What can hang from each mark
U: G
M: B F
P: Q Y
G: T U
N: S
T: G Q
Q: P T
B: M R S
R: B
Y: P R
F: M
S: B N

Every row comes from one small tree of marks. Brackets hold a mark, then the marks that hang from it, in alphabetical order. Every link used is in the known rows. Which tree was each row made from?
Known rows
(Y (P Q) (R (B S))): [ -9  -3   1  -4   3  14  -9   5 -13   1 -11  -7  -1   4 -14   5  -2   8
  -1   9   2  25  -5   5   1  10 -10   2 -23]
(G (T (Q (P (Y (R B))))) U): [  0   0  -8   8   1   1  -8   4  -6   0   7  -3  11  -8  25  38 -15  19
 -11  11  -3 -10  -5  -2  -7   3 -20  -1   9]
(N (S (B M R))): [ -4   4  11   3   7  17  -8   7 -10  -2  -9  -6   4   2  -3  17  -7   6
  -3  12  -3  -1  -8   3  11 -24 -16   8  -3]
(T (G U) (Q (P (Y R)))): [  1  -3 -24  10  -2 -22 -12   3 -15   3  -1  -4  -4   3  22  12 -14  24
 -11  10  -2 -18  -8  -2 -12  -2 -19   3  20]
(B R (S N)): [-11   4   4  -1  -3   7 -10   4  -7   1  -1  -4  -7   9   9  12  10  -5
   1  12  -3   3  -9  10  -5 -32 -13   5   8]
(U (G (T (Q P)))): [ -3  -4  10  11  -3   9  -8   3  -9   2 -12  -2   9   3  24  17 -10  -7
   2   9   3   7 -19   2  -2 -15 -21 -11  28]
(B M R): [-11  -2  -1  -1   0  10  -3   4 -10  -7  -8  -3   8   6  10   4   4  -1
  -2  21   0 -12  -6   1   4 -31 -14   2   4]
(Q (P (Y (R (B (S N))))) T): [ -8  -1 -22   4   0 -10 -22   4 -21  -1  -3  -4 -10  -1   5  -1 -13  -4
   7  10  -1  -7  -5  10  -4  -3 -23  -7  -8]
(S (B (M F) R) N): [ -7  16  14   5   3  -3   3   5 -14   0  -5  -3 -11   5   9  12  -1  -3
   0  15  -7  -6  -4  16   5 -25 -15  -8 -11]
(U (G (T (Q (P (Y R)))))): [ -3  -6  11  10  -1   8  -8   3 -11   2  -9  -2   4   1  17  15 -10  -8
   3   9   3  13 -14   2  -1  -8 -21 -10  22]
(T G (Q (P Y))): [ -1  -2 -29  13  -2 -20 -12   2 -15   6 -10  -5  -8   5  16   8 -13  17
  -8  11   0 -14 -11  -2  -7  -9 -19   1  27]
(Q (P Y) (T (G U))): [ -4  -3 -31   9  -4 -23 -21   4 -23   0  -3  -4  -3  -2  15  -1 -17   5
   3  10  -1 -23 -11  10 -13  -5 -25  -8   7]
(P (Q (T G)) (Y (R B))): [ -3  -2  -5  11   3  -8  -8   6 -19   5 -17  -5 -11  -9 -22  -5  -3   0
   1  14  -3  -3  -9  13  -2   0 -15   5 -10]
(Q (P (Y R)) (T G)): [ -5  -5 -31   7  -3 -21 -23   3 -24  -1  -7  -3  -9   0   7  -9 -16   1
   6   9   1  -9  -9  11  -4   1 -24 -10   2]
(N (S (B (M F) R))): [ -3   4   7   5   7  12  -8   7 -13  -1  -8  -6   3   2  -8  17  -3   0
  -3  12  -3   1  -7   4  10 -23 -16   6  -8]
(F (M (B R S))): [ -1  -4  -5   2  10  18 -11   7 -14  -8  -9  -4  13   6   5   7   5  29
  -4  15  -6  -2  -6   6 -13 -29 -13   3 -19]
(P (Y (R (B S)))): [ -6  -3  -3   3   1  19  -8   5 -11   2  -5  -6  -8  -5 -20   5  -1   6
  -5  12  -2  14   2   8  -3 -11 -16   4 -11]
(Y (R B)): [ -7  -3  -3  -2   1  25  -9   5  -6  -2 -11  -4   0  -3 -10  -1  -4  10
  -6  10  -2  14  -4  10   6  -9 -13  -4 -15]
(S (B R)): [ -9  12  13   3   2  11  -6   7  -7  -1  -9  -4   5   3  -3  11  -9   6
  -2  13  -3  -3 -10  12   0 -26 -15  -6  -1]
(P (Q T)): [ -8   7   0   6   1   0  -8   6 -13   4 -25  -4  12  -4   4   2  -3  -4
  -1  12   2 -11 -19   9  -9 -15 -12  -1  15]
(P (Y R)): [ -6   1  -2   1   1  18  -5   3 -12   2  -9  -5  -3  -6 -11   4  -3   4
  -5  10   1  16   2   6  -5 -10 -16  -1   2]
(U G): [ -6  -3  16   6  -4  22  -6   5  -9   2 -17  -4  10   3   9   0  -3  -8
   2   8   2  10 -17   9  -7 -27 -18 -10  19]
(F (M B)): [  0  -2  -7   3  10  23  -8   6 -13  -6 -15  -4  17   2   8   5  -1  34
  -7  13  -5  -1  -6   6 -13 -24 -13  -2 -15]
(Y P (R (B M))): [ -9  -6  -6  -6   3  19  -5   2 -11  -4  -9  -5   0   4  -7   1  -5  11
  -4  12   2  25   1   3   9   8 -14  -5 -25]
(R B): [ -6  -1  -8   4   0  27  -7   5  -2   1 -14  -6   2  -3 -10   6  -4  11
  -8  13  -5  -4  -9  10   1 -24 -15  -1 -10]
(Q (P Y)): [ -8   1 -19   2  -1  10 -14   2 -17   2  -6  -5   2   1  10   9 -13   8
  -1  11   2  -7  -5   0 -12 -16 -21  -4   8]
(M B): [ -9  -1  -1   1   2  29  -8   5  -9   1 -15  -5   6   1  -4   3   5  14
  -6  13  -5  -1  -6   7  -7 -25 -15  -4  -8]
(Q (P (Y R)) T): [ -9  -1 -23   3   0 -10 -21   3 -22  -2  -6  -3  -1  -2   6  -3 -15  -5
   6  10   3  -7  -6   7  -5  -2 -23 -10   0]
(Q (P (Y (R B))) (T (G U))): [ -3  -6 -30   8  -2 -20 -23   4 -22  -2   0  -3  -8  -3   6  -4 -17   7
   4  10  -2 -18  -8  12  -7   2 -24  -7  -9]

Write each row's tree
[-10   1   4   2   1  23 -11   6 -10   4  -9  -6  -3   6   1   7  10  12
  -3  12  -8   3  -4  10 -11 -27 -14   2  -8]  (M (B (S N)))
[ -1   4   0   8  -1   4  -4   4  -2   2  -1  -3  20  -7  31  40 -10  17
 -14  10  -2  -8 -10   0 -10  -6 -17  -2  26]  (G (T Q) U)
[ -8  -1  -4  -2   1  -3  -8   2 -18   0 -18  -4   2   3  -2  -4  -6   3
   2   7   7  23 -10   8   1  16 -12  -8  -4]  (Y (P (Q (T G))) R)
[ -1   2  -6   7   0  -1  -8   3  -8   0   6  -2  14  -7  31  38 -15  17
 -10  10  -1  -8  -6  -3 -10   3 -19  -2  18]  (G (T (Q (P (Y R)))) U)
[ -3   6   6   6   7  15  -8   7 -13   1 -11  -7   5   0  -6  17  -5   3
  -5  10  -3   5  -7   4   7 -20 -16   5  -5]  (N (S (B (M F))))
[ -6   3 -18   7   1  -4 -10   2 -12   5 -10  -5   4   2  16  16 -12   9
  -9  12   2 -11  -7  -8  -8 -12 -18   1  25]  (T (Q (P Y)))
[ -7  19  20   6   2   8   3   6 -10   3 -12  -5  -5   3  18  13 -10  12
  -3  13  -7  -3  -4  14   0 -22 -14  -7   2]  (S (B M) N)
[ -5   5  -4   9  -1  -9  -9   7 -15   5 -21  -4  10  -4   7   1  -4   3
  -2  11  -1 -17 -20  12 -12 -12 -12   0  15]  (P (Q (T (G U))))
[ -1  -6 -29  12  -1 -18 -13   2 -14   4  -8  -5 -13   5   8   6 -13  19
  -7  11  -2 -12  -9  -1  -2  -4 -19   2  14]  (T G (Q (P (Y (R B)))))
[ -7   1  -3   5  -1  21 -10   6  -3   4  -8  -7  -7   1  -5  10   2   9
  -6  12  -8   0  -8  12  -3 -26 -14   5 -10]  (R (B (S N)))
[ -1   3  -8   9   0  -1  -7   3  -7   1   4  -3  16  -7  33  41 -15  17
 -11  11  -2 -13  -7  -3 -12  -2 -20  -2  22]  (G (T (Q (P Y))) U)
[-11  -4   2   0   1  20 -14   7 -10  -1  -5  -5   0   8  -8   5  13   7
  -1  16  -6  -3  -5   7  -7 -31 -14   5 -14]  (M (B R S))
[ -7   3  -8   2   0  -3  -6   2 -15   4 -22  -6   7   3   3   4  -6   2
  -1   9   6   7 -15   6  -7   1 -14  -6   8]  (Y (P (Q (T G))))
[ -7  18  20   2   2   8   2   4  -7   2  -9  -2 -10   3   9  14  -8   6
   0  11  -6  -2  -9  19   2 -26 -14  -8   1]  (S (B R) N)
[ -3  -2  -4  11   3 -10 -11   7 -20   5 -15  -6 -12  -7 -22  -4  -1  -1
   1  13  -3  -2  -9  13  -4  -1 -14   8 -10]  (P (Q (T G)) (Y (R (B S))))
[ -7  -2 -19   0   1  13 -15   3 -17   0  -3  -4  -3   0   2   6 -13   9
   0  11   1  -2  -2   2  -6  -9 -21  -3  -7]  (Q (P (Y (R B))))
[ -4   5  10   3   7  20  -9   6  -8   0 -10  -5   3   0  -7  19  -8   6
  -3   9  -2   4 -10   6   8 -23 -16   5  -1]  (N (S (B R)))
[ -8   0  -2   5   1  17  -8   7  -6   1  -7  -8  -5   4   0   8   3  10
  -6  17  -9  -6  -4   8   0 -27 -13   8 -13]  (R (B M (S N)))
[  0  -4  -7   1  10  20  -7   6 -13  -9 -12  -3  14   3   6   5   2  30
  -4  15  -5  -5  -7   7  -9 -27 -14  -1 -18]  (F (M (B R)))
[  0   0 -15  12  -4 -15  -7   4  -7   5 -10  -5   4   2  21  13  -7  23
 -15  10  -3 -16 -14   2 -11 -12 -14   3  30]  (T (G U) Q)
[ -9  -5 -12   4   2   6 -15   7 -18   0  -1  -5  -5   7 -21   3  24 -12
  -2  15  -6   3  -4  10  -8 -28 -15  -1 -31]  (M (B R S) F)
[ -1   3  -7   7  -1   0  -8   3  -5   1   3  -2  19  -5  38  40 -15  18
 -11  10  -1 -14 -10  -3 -11  -3 -19  -4  24]  (G (T (Q P)) U)
[ -9  -3 -24   5   0 -10 -24   5 -21  -2  -3  -4  -5  -1   0  -2 -13  -4
   6  11   0  -8  -5   8  -5  -3 -23  -6  -9]  (Q (P (Y (R (B S)))) T)
[-10   2  -3   3  -1  -9  -8   6 -17  -3   3  -5  -9  12   8   8  20 -17
   1  18  -5  -2  -2   6  -2 -32 -13   6  -8]  (B (M F) R (S N))
[ -9  -1 -10   1   1  -1  -5   4 -15  -7  -5  -3   4   6   1   2  11 -14
  -3  20   0  -8  -5   3   3 -29 -15  -2  -8]  (B (M F) R)
[ -7  -3 -11   8   1  11 -12   9 -10   0  -5  -8   0   3 -12   6   9   1
  -7  17  -7  -4  -4   6  -1 -26 -14   6 -22]  (R (B (M F) S))
[ -6   6  -1  10   3  -2  -5   5 -18   7 -21  -6   2  -9 -10   4  -3  -7
  -1  14   1  -9 -11   8 -12 -12 -15   4  10]  (P (Q T) Y)
[ -1  -2  -3   1  10  17  -9   6 -14  -7  -8  -4   8   7  10   8   6  29
  -3  15  -7  -2  -6   8 -12 -29 -13   2 -18]  (F (M (B R (S N))))
[ -4  -4 -29   7  -3 -23 -22   4 -24  -2  -1  -3  -5  -2  12  -4 -17   6
   4   9   0 -15  -8  11 -10   2 -24  -9   0]  (Q (P (Y R)) (T (G U)))
[ -6   3  -7   2   0  -4  -6   3 -15   3 -18  -6  10   2   7   7  -7   6
  -2   9   4   3 -15   7 -11   2 -14  -5   7]  (Y (P (Q (T (G U)))))
[ -3  -3  15  11  -3  12  -5   4  -6   3 -15  -2  10   1  19  17  -6  -8
   0   9   2  11 -19   4  -1 -16 -19 -10  29]  (U (G (T Q)))
[ -6   0 -18   6   2  -2 -10   2 -11   3  -7  -5  -1   1   8  13 -12  11
  -8  12   0  -9  -5  -6  -3  -7 -18   2  12]  (T (Q (P (Y (R B)))))
[ -5  -7 -32   8  -2 -19 -23   4 -23  -1  -6  -3 -12  -1   1  -9 -16   2
   6  11  -1 -12  -9  12  -1   1 -24  -9  -7]  (Q (P (Y (R B))) (T G))
[ -8  -2 -12   6   1   9 -16   8 -18   3  -5  -7  -1   5 -18   3  21  -7
  -5  12  -6   8  -3   9 -12 -24 -15  -3 -27]  (M (B S) F)
